What can hang from each mark:
J797: J86 J296 J339 J891
J339: J48 J797
J296: J48 J797
J48: J296 J339 J974
J86: J797
J891: J797

Every row comes from one small tree of marks. The marks that hang from a mark follow it in brackets, in the order of their numbers. Every link used is in the known rows. Which tree was each row made from?
Known rows:
J296(J48(J339 J974) J797(J891)): [ 0.40,  0.17,  0.20,  2.27, -0.40,  0.03, -0.22,  0.40, -0.39,  0.48,
 -1.10, -0.29,  0.03, -0.11, -0.03, -2.12,  1.79, -0.42, -0.28, -0.37]
J797(J86 J296(J48(J974)) J339): [-0.11, -1.33, -0.02, -2.42, -0.47,  0.28,  0.62, -0.32, -0.52,  0.17,
 -0.26, -0.29,  0.91,  0.56, -0.33,  2.73, -0.50,  0.15,  0.78,  0.92]
J48(J296(J797(J891)) J339): [-0.01,  0.17,  0.87,  1.00, -0.29, -0.25,  0.08,  0.85, -0.38,  0.16,
 -1.24, -0.05, -1.13, -0.41, -0.30,  0.09,  0.65,  0.18, -0.15,  0.60]
J86(J797(J296(J48(J339)) J891)): [-0.35, -0.42, -1.04, -1.04, -0.04, -0.16, -0.25, -0.16,  0.15, -0.71,
  0.03, -0.34,  0.85,  0.44, -0.55, -0.31,  0.18, -0.12, -0.09,  0.49]
J891(J797(J86 J296 J339(J48))): [-0.55, -0.23, -0.23, -1.36, -0.02,  0.07, -0.18, -0.52, -0.71, -0.24,
  2.18,  0.32,  0.27,  0.12,  0.21,  0.26, -0.14, -0.03,  0.10,  1.14]
J48(J296(J797(J891)) J339 J974): [ 0.49,  0.60,  1.39,  1.82, -0.83, -0.53,  0.30,  0.71,  0.93,  0.56,
 -1.97,  0.00, -1.22, -0.54, -0.23,  1.74,  0.46,  0.76,  0.21, -1.33]
J339(J48(J296 J974) J797): [ 0.15,  0.82,  0.25,  2.18, -0.34,  0.33,  0.58, -0.13,  0.47, -0.05,
  0.31,  0.57, -0.21, -0.35,  1.07,  2.33,  0.29,  0.41, -0.04, -1.03]
J86(J797(J339)): [ 0.16,  0.07, -1.21, -0.35,  1.15, -0.13, -0.66,  0.17,  1.16, -0.05,
  0.69,  0.17,  0.17,  0.05, -0.37, -1.55,  0.38, -0.51, -1.09, -0.96]
J86(J797(J296 J339 J891)): [-0.09, -0.95, -0.91, -1.69,  0.42, -0.37, -0.21, -0.30,  1.75, -0.62,
  0.72, -0.07,  0.85,  0.32, -1.03,  1.23, -0.71,  0.31, -0.07,  1.68]
J48(J296 J974): [ 0.44,  0.63,  0.50,  0.58,  0.11, -0.41, -0.24,  0.52,  1.39,  0.56,
 -1.77,  0.29, -0.66, -0.50,  0.17,  1.13, -0.84,  0.32,  0.10, -2.83]
J339(J797(J86 J891)): [ 0.21,  0.98,  0.18,  0.14, -0.31, -0.08,  0.73, -0.71,  1.02, -0.53,
  0.25, -0.17, -0.22,  0.36, -0.34,  1.32, -1.42,  0.89,  0.54, -0.31]
J86(J797(J891)): [ 0.12,  0.63, -1.06,  0.03,  0.82, -0.46, -0.64, -0.24,  1.76, -0.63,
  0.12, -0.07,  0.10,  0.11, -0.52, -1.34, -0.90, -0.07, -0.63, -1.22]
J296(J48): [-0.10,  0.12, -1.10,  0.09,  0.91,  0.37, -0.82,  0.34, -1.05,  0.20,
 -0.45, -0.07,  0.60, -0.05,  0.41, -4.05,  0.87, -1.49, -0.82, -0.71]
J296(J48 J797(J86 J891)): [ 0.00, -0.28,  0.08,  1.01,  0.13,  0.35, -0.05, -0.16, -1.52, -0.22,
 -0.54, -0.34,  0.25,  0.45,  0.05, -2.50,  0.57, -0.34, -0.20,  0.44]
J891(J797(J86 J296(J48) J339)): [-0.48, -0.42, -0.22, -1.69, -0.19,  0.08, -0.41, -0.28, -1.08,  0.05,
  1.31,  0.17,  0.65,  0.38, -0.16, -0.77,  0.68, -0.23,  0.11,  0.72]
J891(J797): [-0.02,  1.28, -0.54,  0.53,  0.84, -0.39, -1.54,  0.20,  0.49,  0.32,
  1.11,  0.46, -0.33, -0.50,  0.30, -4.39,  0.54, -0.73, -0.83, -2.07]
J891(J797(J296 J339(J48(J974)))): [-0.22, -0.18, -0.34, -0.39,  0.13, -0.10, -0.76, -0.12,  0.59,  0.24,
  2.05,  0.55,  0.52, -0.36,  0.28, -0.48,  0.64, -0.30, -0.19,  0.66]
J296(J48(J339 J974) J797): [ 0.32,  0.26,  0.05,  2.42, -0.03,  0.24, -0.63,  0.83, -1.25,  0.90,
 -0.86, -0.12, -0.14, -0.31,  0.58, -3.63,  2.69, -0.88, -0.73, -1.82]
J296(J797(J86)): [ 0.18,  0.18,  0.32,  1.03,  0.81,  0.05, -0.48,  0.26, -0.80,  0.17,
  0.14, -0.11, -0.67, -0.11,  0.44, -3.31,  0.01, -0.19, -0.43, -1.63]
J296(J48 J797): [ 0.02, -0.41, -0.43,  1.86,  0.97,  0.47, -1.05,  0.67, -1.70,  0.42,
 -0.03,  0.03,  0.39, -0.14,  0.63, -5.75,  2.33, -1.36, -1.13, -0.62]
J296(J797): [ 0.27,  0.07, -0.08,  1.73,  1.24, -0.04, -1.15,  0.69, -0.17,  0.43,
  0.32,  0.12, -0.38, -0.49,  0.47, -4.86,  0.89, -0.73, -0.95, -1.09]
J797(J296): [-0.21, -0.66, -0.49, -1.50,  0.71, -0.14, -0.77,  0.28,  0.31,  0.00,
  0.34, -0.05,  0.43, -0.32,  0.18, -1.68, -0.72, -0.42,  0.12,  0.13]
J339(J48(J974)): [ 0.16,  0.66, -0.73,  1.13,  0.74,  0.12, -0.36, -0.17,  0.64,  0.07,
  0.42,  0.17, -0.07, -0.53,  1.03, -1.06, -0.65, -0.73, -0.55, -1.42]
J296(J48(J339)): [-0.18,  0.41, -0.92,  0.04,  0.34,  0.33, -0.53,  0.57, -1.42,  0.30,
 -0.73, -0.27,  0.13, -0.13,  0.27, -3.24,  1.52, -1.52, -0.73, -0.46]

Which tree is each row?
[ 0.47,  0.68,  1.24,  1.99, -0.55, -0.34, -0.02,  1.04,  0.26,  0.88,
 -1.80,  0.11, -1.34, -0.67,  0.27,  0.60,  1.14,  0.43, -0.07, -2.40]  J48(J296(J797) J339 J974)
[-0.33, -0.11,  0.00, -1.85, -0.05, -0.24, -0.38, -0.28, -0.05,  0.06,
  1.61,  0.26,  0.12,  0.13, -0.28, -0.14, -0.16,  0.21,  0.25,  0.27]  J891(J797(J86 J296 J339))
[ 0.28, -0.52,  0.45,  0.27,  0.38, -0.08,  0.25, -0.18,  0.31, -0.09,
  0.16, -0.22, -0.31,  0.20, -0.64, -0.45, -0.50,  0.32, -0.04,  1.54]  J296(J797(J86 J339 J891))
[-0.06,  0.28,  1.17,  0.49, -0.67, -0.20,  0.61,  0.47, -0.87, -0.08,
 -1.43, -0.24, -1.32, -0.07, -0.32,  1.53, -0.03,  0.62,  0.27,  0.18]  J48(J296(J797(J86 J891)) J339)
[ 0.04, -0.12,  0.95,  0.53,  0.05, -0.16,  0.21,  0.20, -0.35, -0.23,
 -1.15,  0.03, -0.73,  0.06, -0.16,  0.54, -0.73,  0.63,  0.13, -0.03]  J48(J296(J797(J86 J891)))
[-0.39,  0.48, -0.05, -1.24,  0.01, -0.31, -0.76, -0.27, -0.38, -0.08,
  1.22,  0.14, -0.11, -0.01,  0.20, -1.46, -0.57,  0.18,  0.24, -1.33]  J891(J797(J86 J296))
[-0.44, -0.90, -0.18, -2.37, -0.55,  0.04,  0.59, -0.78, -0.72, -0.86,
 -0.49, -0.62,  0.92,  0.76, -0.52,  1.79, -1.89,  0.34,  1.06,  1.81]  J797(J86 J296(J48) J891)
[ 0.37,  1.01,  0.73,  0.56, -0.60, -0.41,  0.17,  0.77,  0.85,  0.73,
 -2.03,  0.06, -1.20, -0.58,  0.03,  2.01, -0.10,  0.29,  0.18, -2.61]  J48(J296 J339 J974)
[ 0.07, -0.57,  1.00,  0.13,  0.04, -0.10,  0.46,  0.18, -0.12, -0.08,
 -0.89,  0.07, -0.59,  0.11, -0.54,  1.42, -0.43,  0.63,  0.14,  1.27]  J48(J296(J797(J86 J339 J891)))
[ 0.44,  1.33,  1.06,  1.37, -1.15, -0.22,  0.64,  0.64,  0.97,  0.65,
 -1.51,  0.22, -1.08, -0.48,  0.11,  3.13,  0.63,  0.86,  0.39, -2.50]  J48(J296 J339(J797) J974)
[ 0.09, -0.01, -0.77,  0.38,  0.57,  0.05, -0.11,  0.00,  0.96, -0.18,
  0.46,  0.40,  0.10, -0.03,  0.09,  1.00,  0.25, -0.17, -0.83, -0.81]  J86(J797(J339(J48(J296 J974))))
[-0.14,  0.54,  0.38, -0.91, -1.02, -0.15,  0.94, -0.24,  0.21, -0.39,
  0.12, -0.44, -0.39,  0.20, -0.43,  2.48, -0.68,  0.79,  0.90,  0.73]  J48(J339(J797(J86 J296 J891)))
[-0.12, -1.29, -0.51, -1.25,  0.30,  0.17,  0.08, -0.09,  0.71,  0.10,
  1.09,  0.14,  0.80, -0.28,  0.23,  1.79, -0.42, -0.32,  0.18,  2.13]  J797(J296 J339(J48(J974)))
[-0.57,  0.39, -0.20, -1.22, -0.51,  0.00, -0.51, -0.12, -1.72, -0.03,
  0.83, -0.02,  0.12,  0.23,  0.25, -1.45,  0.78, -0.20,  0.22, -0.88]  J891(J797(J86 J296(J48(J339))))
[-0.19, -0.58, -0.48, -0.38,  0.76,  0.33,  0.25,  0.24, -0.16, -0.02,
  0.48,  0.37,  0.06, -0.32,  0.21,  0.74,  0.12, -0.79, -0.65,  2.17]  J797(J339(J48(J296)))
[-0.06,  0.98,  0.97, -0.04, -1.25, -0.11,  1.36,  0.03, -0.12, -0.32,
 -1.14, -0.13, -1.04,  0.11, -0.45,  3.96, -0.47,  1.08,  0.72,  0.16]  J48(J296 J339(J797(J86 J891)))
[ 0.60, -0.22,  1.04,  1.53,  0.12, -0.25, -0.18,  0.76,  0.98,  0.85,
 -1.30,  0.42, -0.61, -0.53,  0.06,  0.66,  0.67,  0.48, -0.19, -1.45]  J48(J296(J797(J339)) J974)
[ 0.18, -0.13, -0.05, -1.88,  0.05, -0.22,  0.75, -0.72,  1.17, -0.42,
 -0.30, -0.36, -0.07,  0.44, -1.16,  2.45, -2.30,  0.45,  0.45,  2.13]  J797(J86 J339 J891)
[ 0.05, -0.60,  0.23,  0.66,  0.36,  0.23,  0.47, -0.43, -0.28, -0.39,
  0.82, -0.13, -0.14,  0.20, -0.13,  0.03, -0.41,  0.05, -0.21,  2.46]  J296(J797(J86 J339(J48) J891))
[-0.15, -0.38, -0.25, -0.26, -0.37,  0.15,  0.20, -0.31,  0.42, -0.46,
  0.48, -0.05,  1.08,  0.28, -0.24,  0.33,  0.08,  0.27,  0.52,  1.64]  J339(J797(J296(J48) J891))
[-0.22, -0.30, -0.41, -0.10, -0.01,  0.39, -0.16,  0.07, -0.43, -0.04,
  0.73,  0.13,  0.89,  0.06,  0.36, -0.95,  0.98, -0.24,  0.13,  0.16]  J339(J797(J296(J48)))
[-0.50, -0.65, -0.03, -2.41, -1.01,  0.03,  0.86, -0.59, -1.08, -0.71,
 -0.72, -0.78,  0.55,  0.72, -0.59,  2.39, -1.41,  0.35,  1.15,  1.91]  J797(J86 J296(J48(J339)) J891)
[ 0.27, -0.34,  0.28,  1.25,  0.42,  0.31,  0.24, -0.06, -0.48,  0.28,
  0.80,  0.05, -0.35, -0.05,  0.52, -0.59,  0.32, -0.08, -0.42,  0.02]  J296(J797(J86 J339(J48(J974))))
[-0.02,  0.90, -0.20,  0.14,  0.03, -0.04, -0.16, -0.55,  0.23,  0.17,
  1.52,  0.39, -0.30, -0.03,  0.31, -0.11, -0.14, -0.11, -0.27, -0.94]  J891(J797(J86 J339(J48(J974))))
[ 0.18,  0.71,  0.48,  1.91, -0.70,  0.14,  0.98, -0.58,  1.29, -0.45,
  0.10,  0.39, -0.01, -0.16,  0.47,  3.92, -0.58,  0.88,  0.43,  0.40]  J339(J48(J296 J974) J797(J891))
[-0.28, -0.17, -0.06, -0.69, -0.44,  0.49,  0.53, -0.31, -1.06, -0.28,
  0.58, -0.15,  0.70,  0.52,  0.34,  0.76,  0.16,  0.35,  0.60, -0.21]  J339(J797(J86 J296(J48)))
[-0.09,  0.07,  0.36, -0.97, -0.66, -0.09,  0.82, -0.77,  0.82, -0.72,
  0.51, -0.24,  0.35,  0.41, -0.40,  2.69, -1.69,  1.19,  1.13,  0.80]  J339(J797(J86 J296 J891))
[-0.03,  0.81, -0.17, -0.67,  0.33, -0.23, -0.50, -0.26,  0.11,  0.20,
  1.22,  0.28, -0.41,  0.03, -0.20, -1.45, -0.01, -0.12, -0.34, -0.79]  J891(J797(J86 J339))
[-0.25, -0.30,  0.03, -1.67, -0.86,  0.13,  0.47, -0.15, -1.26,  0.07,
 -0.88, -0.55,  0.24,  0.40,  0.23,  1.61, -0.40,  0.17,  0.90, -1.06]  J797(J86 J296(J48(J339 J974)))
[ 0.20, -0.40, -0.02, -0.06, -0.05, -0.10,  0.76, -0.39,  1.71, -0.26,
 -0.33,  0.20,  0.15, -0.13, -0.53,  3.47, -1.21,  0.20,  0.12,  2.73]  J797(J339(J48(J296 J974)) J891)
[-0.26, -0.32, -0.34, -1.24,  0.43, -0.30, -1.10,  0.16,  0.51,  0.29,
  1.70,  0.46,  0.37, -0.32, -0.21, -1.83,  0.72, -0.34, -0.28,  0.73]  J891(J797(J296 J339))
[ 0.21,  0.73, -0.59,  0.70, -0.09,  0.14, -0.33,  0.48, -0.41,  0.68,
 -1.19, -0.22,  0.02, -0.21,  0.34, -1.82,  1.23, -0.96, -0.39, -1.97]  J296(J48(J339 J974))
[-0.27, -0.45, -0.04, -1.19,  0.21,  0.43,  0.96, -0.36, -0.96, -0.36,
  0.23,  0.06, -0.26,  0.24,  0.16,  2.82, -1.06, -0.11, -0.02,  1.58]  J797(J86 J339(J48(J296)))
[ 0.06, -0.94,  0.06,  0.41,  0.07,  0.43,  0.30, -0.19, -1.28, -0.08,
 -0.22, -0.27,  0.49,  0.60, -0.43, -1.23,  0.86, -0.33, -0.21,  2.10]  J296(J48 J797(J86 J339 J891))
[-0.05, -1.36, -0.33, -1.44, -0.20, -0.11,  0.59, -0.64,  1.76, -0.44,
  0.77, -0.06,  1.02, -0.05, -0.55,  3.48, -1.52,  0.28,  0.69,  3.90]  J797(J296 J339(J48(J974)) J891)
[-0.51, -0.83, -0.37, -2.15, -0.07,  0.34,  0.09, -0.27, -1.74, -0.32,
 -0.21, -0.43,  0.69,  0.58,  0.29, -0.03, -0.84, -0.22,  0.62, -0.04]  J797(J86 J296(J48))
[ 0.47, -0.10,  0.02,  2.33,  0.14,  0.04, -0.57,  0.13,  0.14,  0.32,
 -0.84, -0.10,  0.42, -0.06,  0.06, -2.94,  1.16, -0.39, -0.36, -0.66]  J296(J48(J974) J797(J891))
[ 0.05,  0.40, -0.06,  1.10,  0.33,  0.15,  0.01,  0.05,  0.30,  0.04,
 -0.42,  0.37, -0.34, -0.50,  0.96,  1.05, -0.55, -0.31, -0.31, -1.17]  J339(J48(J296 J974))
[ 0.20,  0.14,  0.43,  0.84,  0.42, -0.21, -0.11, -0.18,  0.04, -0.24,
 -0.14, -0.29, -0.52,  0.12, -0.15, -1.73, -0.94,  0.31, -0.01, -0.17]  J296(J797(J86 J891))
[ 0.06, -0.06, -0.16,  0.32, -0.29,  0.25, -0.07,  0.02,  0.29,  0.17,
  0.43,  0.12,  0.88,  0.02,  0.41, -0.07,  0.85,  0.11,  0.33, -0.83]  J339(J797(J296(J48(J974))))
